Each row was made from one walk, in order. Every step used is in the known rows, and no mark comes twice. Write each row's walk.
Known rows:
zofiva -> rafi -> novo -> legor: [ -9  -2  -2  10  -2  11  16  -1 -14  -8 -13   5   6   6 -13  -1 -11  18
   7  -8   2 -14 -17   5   9   7  15]
rafi -> novo -> legor -> bezom: [-20   3   2  14  -6   6  29  -1 -16  -9 -16  12   3   3   8   4 -10  13
  20  -3   0  -7  -4   3   2  -4   8]
novo -> legor: [ -2  -3   0   6  -5  16  10  -3 -10 -17  -6   5   3   3  -7  -5 -21   4
  11   0   1 -11  -6   1   8   4  -4]
gemelu -> novo -> legor: [-10 -17  -8  13  -1  13  11  -3  -9 -14   6  11   2  -3   8   2 -20  -1
   7   1   3 -17 -12  -6  -3   0  -3]
voninel -> bezom -> legor -> gemelu -> novo -> rafi: [  2  -5  -6  18   5   0  -4  -1   4  -6   0   8  -8   4   3   1 -14 -10
  13  -1  15  -9 -34  -1  -2  12 -13]
novo -> gemelu -> legor -> bezom: [ -8  -3  14  17  16  11   5   1   4 -11  11  29  -9   9  12 -11 -18   8
  27  -2  12 -15 -21  -4   0   7 -13]
bezom -> voninel: [  5  -3  -2   9  -9   8  -4   2  -3  -6   6   3  -1   7 -13   2 -16   5
  10   9  -5 -10  -5  -3 -17   6   1]
legor -> voninel: [ 8  7  5  7  4  5 -7  5  0  1  7  6 -1 12 -1  9 12 10  8  6 15 -9 -6 -7
  1  3 -5]
voninel -> legor -> novo -> gemelu: [  1 -18  18  10  14   6  10   5   1 -16   2   9   3  -7  -3 -10  -8   8
  15  14  12 -11 -30   0  -4 -14  -3]
voninel -> bezom -> legor -> novo: [  5  -4   4  14  -1   4  11   3  -2 -17 -11   4  -8  -8   3  -4 -14  -5
   5   7  -1   2 -23   6  -5   1  -7]
zofiva -> rafi -> novo -> gemelu -> legor -> voninel: [ -8   1   5  13  13  13   0  -1  -1   0   2  24   1  17  -2   1  -2  24
  13  -9  20 -20 -32  -3   6  10   6]
gemelu -> novo -> rafi: [ -8 -14   4  10  14  -1  15   1  -4  -2  17   4  -1  -3  -5  -1 -10   7
  17   2   3 -17 -22  -8 -10  -2  -1]
legor -> gemelu -> novo -> rafi -> zofiva: [-13  -5   1  16  13   3   3   7   1   1  31   8   5   8  10  -1   0  12
   1   6  15 -26 -28 -23 -10  -3  -2]
gemelu -> novo -> legor -> bezom -> voninel: [-12 -11  -8  16  -4   4  10  -2  -6  -9   6  19  -4   6   9   5 -18  -2
  21   3  -8 -21  -1  -6 -16   3   2]
gemelu -> legor -> novo -> rafi: [ -9  -2  18   7  29  10  24   6  -7  -7  17  14  -1   0   1 -13 -13  19
  11   5   2 -14 -24 -11  -5  -4 -12]
zofiva -> rafi: [ 11  -4   9   8   5   1  -3   5  -1  -3   5   0  -3   7 -16  -5  -2  14
   2   0   4 -13 -16   2   5  12   6]
voninel -> legor: [ 14 -10   4   9   1   7  -6   6  -1  -6   5  -1  -5  -3  -7   0  -5   0
  -5  10  14   0 -22   5   3   1 -10]
bezom -> voninel -> legor -> gemelu: [ 18  -2  -4  11  -5   7 -24   6   5  -2   7   3  -1  15  -9   5  -6  -1
   0  16  14 -14 -17  -5 -11   6  -7]
voninel -> bezom -> legor -> gemelu -> novo -> rafi -> dimubu: [ -7   2 -12  20  13   8  -2   8   4  -4  -4  11  -8   6  11  -1 -16 -16
  11  -4  16 -13 -40  -3   0  13  -3]
rafi -> novo -> gemelu -> legor -> voninel -> bezom: [ -9  -2   6  20   7  19  -4  -4  -1  -7  -9  28  -3   9  13   7  -6  16
  16  -8  27  -8 -33  -5   1   4  -3]
legor -> voninel -> bezom: [ 16   4   7  12   1   4 -18   3   4  -2  -6   9  -9   9   1  13  15   7
   7   1  18  -4 -12  -4   3   6  -6]
bezom -> voninel -> legor -> novo: [  9 -11   4   8   2   5   0   7  -3  -9   5   4   0   0 -10   0  -8   5
   5  20  -3 -10 -15  -2 -19  -7   0]
voninel -> legor -> gemelu -> novo -> rafi: [  7 -11   2  13  17  -2  -8   5   5   2  17   4   0   5   0   2   1   2
   3  11  25 -17 -33 -10  -2  -1 -11]

Write each row's walk:
[ -5   2   0  12   0   8   6  -1  -9  -4 -11   7   9  15  -7   1  -4  20
   5  -6  11 -22 -19  -2  12   8  13]
zofiva -> rafi -> novo -> legor -> gemelu
[-13  -8   5  10   5   9  26   1  -2 -20   1   8   4  -5   1 -16 -27  -4
  24   9  -1 -10 -26   3  -8  -5  -3]
bezom -> legor -> novo -> gemelu
[ -9  -9   9  14   3   5  11  -1  -4  -5  -7   9   5   6 -14  -3  -8  22
  19  -7   9 -18 -28   3   3   5  18]
zofiva -> rafi -> novo -> gemelu
[  3  -9  18   4  21  -1  19   8  -5  -8   5   0   1  -6 -13  -8  -1  12
  12  14   4  -8 -28   0  -4 -13  -5]
voninel -> legor -> novo -> rafi
[-17  -8   8  15  -3  11  20  -2  -7 -10  -6  12   8  -1   0  -1 -15  16
  22  -1  12 -11 -24   0  -5  -6  10]
rafi -> novo -> gemelu
[-12  -2   5  19   7   6   6   0  -2  -2   0  26  -5  17  -4  -3 -14  21
  26  -7   3 -21 -24   0  -8  12  11]
zofiva -> rafi -> novo -> gemelu -> legor -> bezom -> voninel
[-17  -1 -17  14   5   8   8   5  -1  -4  27   5   2   7  10  -6 -17  -6
   0   6   9 -15 -33 -11  -8   5  -8]
bezom -> legor -> gemelu -> novo -> rafi -> zofiva
[ 10  -3  -5  14 -11   8  -2   0   0 -14 -11   2 -13  -2  -2  -1 -20 -12
   4   0   6   7 -23  11   3  13 -12]
voninel -> bezom -> legor
[  3  -9   2  17   5   0  -8   5   4   1  20   8   2   8  15   6   2   3
  -2  10  20 -23 -17 -17  -8  -1  -3]
legor -> gemelu -> novo
[-12   0   6   4  13   2  36   4  -9 -13   4  -1   1  -5 -10 -15 -21   2
  21   8  -8  -7 -24   3  -7  -4  -6]
bezom -> legor -> novo -> rafi
[ 13   4   2  15  11  16 -22   3   3  -3   5  22 -14  13  12   9   2   7
  -4  -1  23  -3 -21  -7   6  12 -20]
gemelu -> legor -> voninel -> bezom
[  2   9 -11   5  -4   9   0   3  -2  -4   6   2  -4  10   1   3  -8  -8
   8   6  11  -1 -14   4   1  11 -13]
bezom -> legor -> voninel
[-19 -11  -3  14  12   7  16   6  -5  -4  29   5   0  -4   3  -3 -11  11
   4   2   1 -16 -26 -15 -14  -4   2]
gemelu -> novo -> rafi -> zofiva
[-21  -2   4  20   2  13  13  -1  -4  -6   1  28  -1  10  11  -1 -21  15
  29  -2   7 -14 -20  -2 -15   2   3]
rafi -> novo -> gemelu -> legor -> bezom -> voninel
[ -1  -3   6  18  12  12 -11  -2   2  -2  -9  27  -5  14  -1   4   1  22
  14 -13  24 -15 -36   0   7  14   6]
zofiva -> rafi -> novo -> gemelu -> legor -> voninel -> bezom
[ 15  -8  -5   8  -8   9 -14   4   0  -7   5   1  -5   5 -16   3 -14  -2
   3  13   3  -5 -15   4 -13   6  -5]
bezom -> voninel -> legor
[ -2  -4 -12  15  14   9 -12  12   4   4  12  10   1  14  -1   3 -11  -7
   8  10  14 -24 -33 -10 -16   4   4]
bezom -> voninel -> legor -> gemelu -> novo -> rafi -> dimubu
[ -4  -6   7  14  16  -4   2   3   3   3  20   6   4  10   3   1   0   9
  14   6  17 -27 -23 -17  -7  -1  -4]
legor -> gemelu -> novo -> rafi
[ -1   5   0  12  15  10   1  17  -1   0  -1   4  -2  10  -7  -7  -5   5
   0  -3   6 -17 -24  -1   7  14  17]
zofiva -> rafi -> dimubu
[ -4 -10   8  14  11  21  -1  -1   3 -14  11  22  -3   6   4 -11 -27   7
  16  -1  16 -14 -28  -5   2   7 -13]
novo -> gemelu -> legor
[ 12 -15  -1  16   6   1 -18   7   6   1  17   5  -1   4  12   7   3  -3
 -10  14  28 -14 -29  -9  -3  -1  -9]
voninel -> legor -> gemelu -> novo
[  3   7  -8  11  -5   6  -2   4   1  -7   7  -1   0  11   5  -5 -16 -10
   1   8  14  -8 -20   0   2  11 -13]
bezom -> legor -> gemelu
[ -9  -4 -13  20   2   7  -3   3   3  -7  12   8  -7   3  10  -1 -13  -5
   1  -1  13  -9 -38  -7  -5   8  -9]
voninel -> bezom -> legor -> gemelu -> novo -> rafi -> zofiva
[ -7  -9  -9  10   3  12   1  -3  -6  -8   8  15   3   6  11  11  -5   1
   9   2  10 -19  -8 -10  -3   1  -4]
gemelu -> novo -> legor -> voninel
[-15   9   4   8  23  10  20  13  -4  -2   1   2   2   5  -9 -10 -12   4
  20  -3   4 -15 -25  -3   2   3   7]
novo -> rafi -> dimubu
[ -7  -8  12   6  19   7  20  12  -6  -8  16   0   3  -8  -7 -10  -2  17
   0  14   2  -7 -32  -6  -7 -15  -1]
voninel -> legor -> novo -> rafi -> zofiva
[  1   4   6  14  -4  -4   4   6  -1  -2   6  10 -10  11  -3   2  -5   5
  22   8  -9 -11   4  -1 -17   5   1]
legor -> bezom -> voninel
[ -2  -4  13  12  19  14  13   8  -5  -9  16  15  -1  -1  14  -8 -10  14
  -5  10   6 -12 -19 -11  -7  -5 -10]
gemelu -> legor -> novo
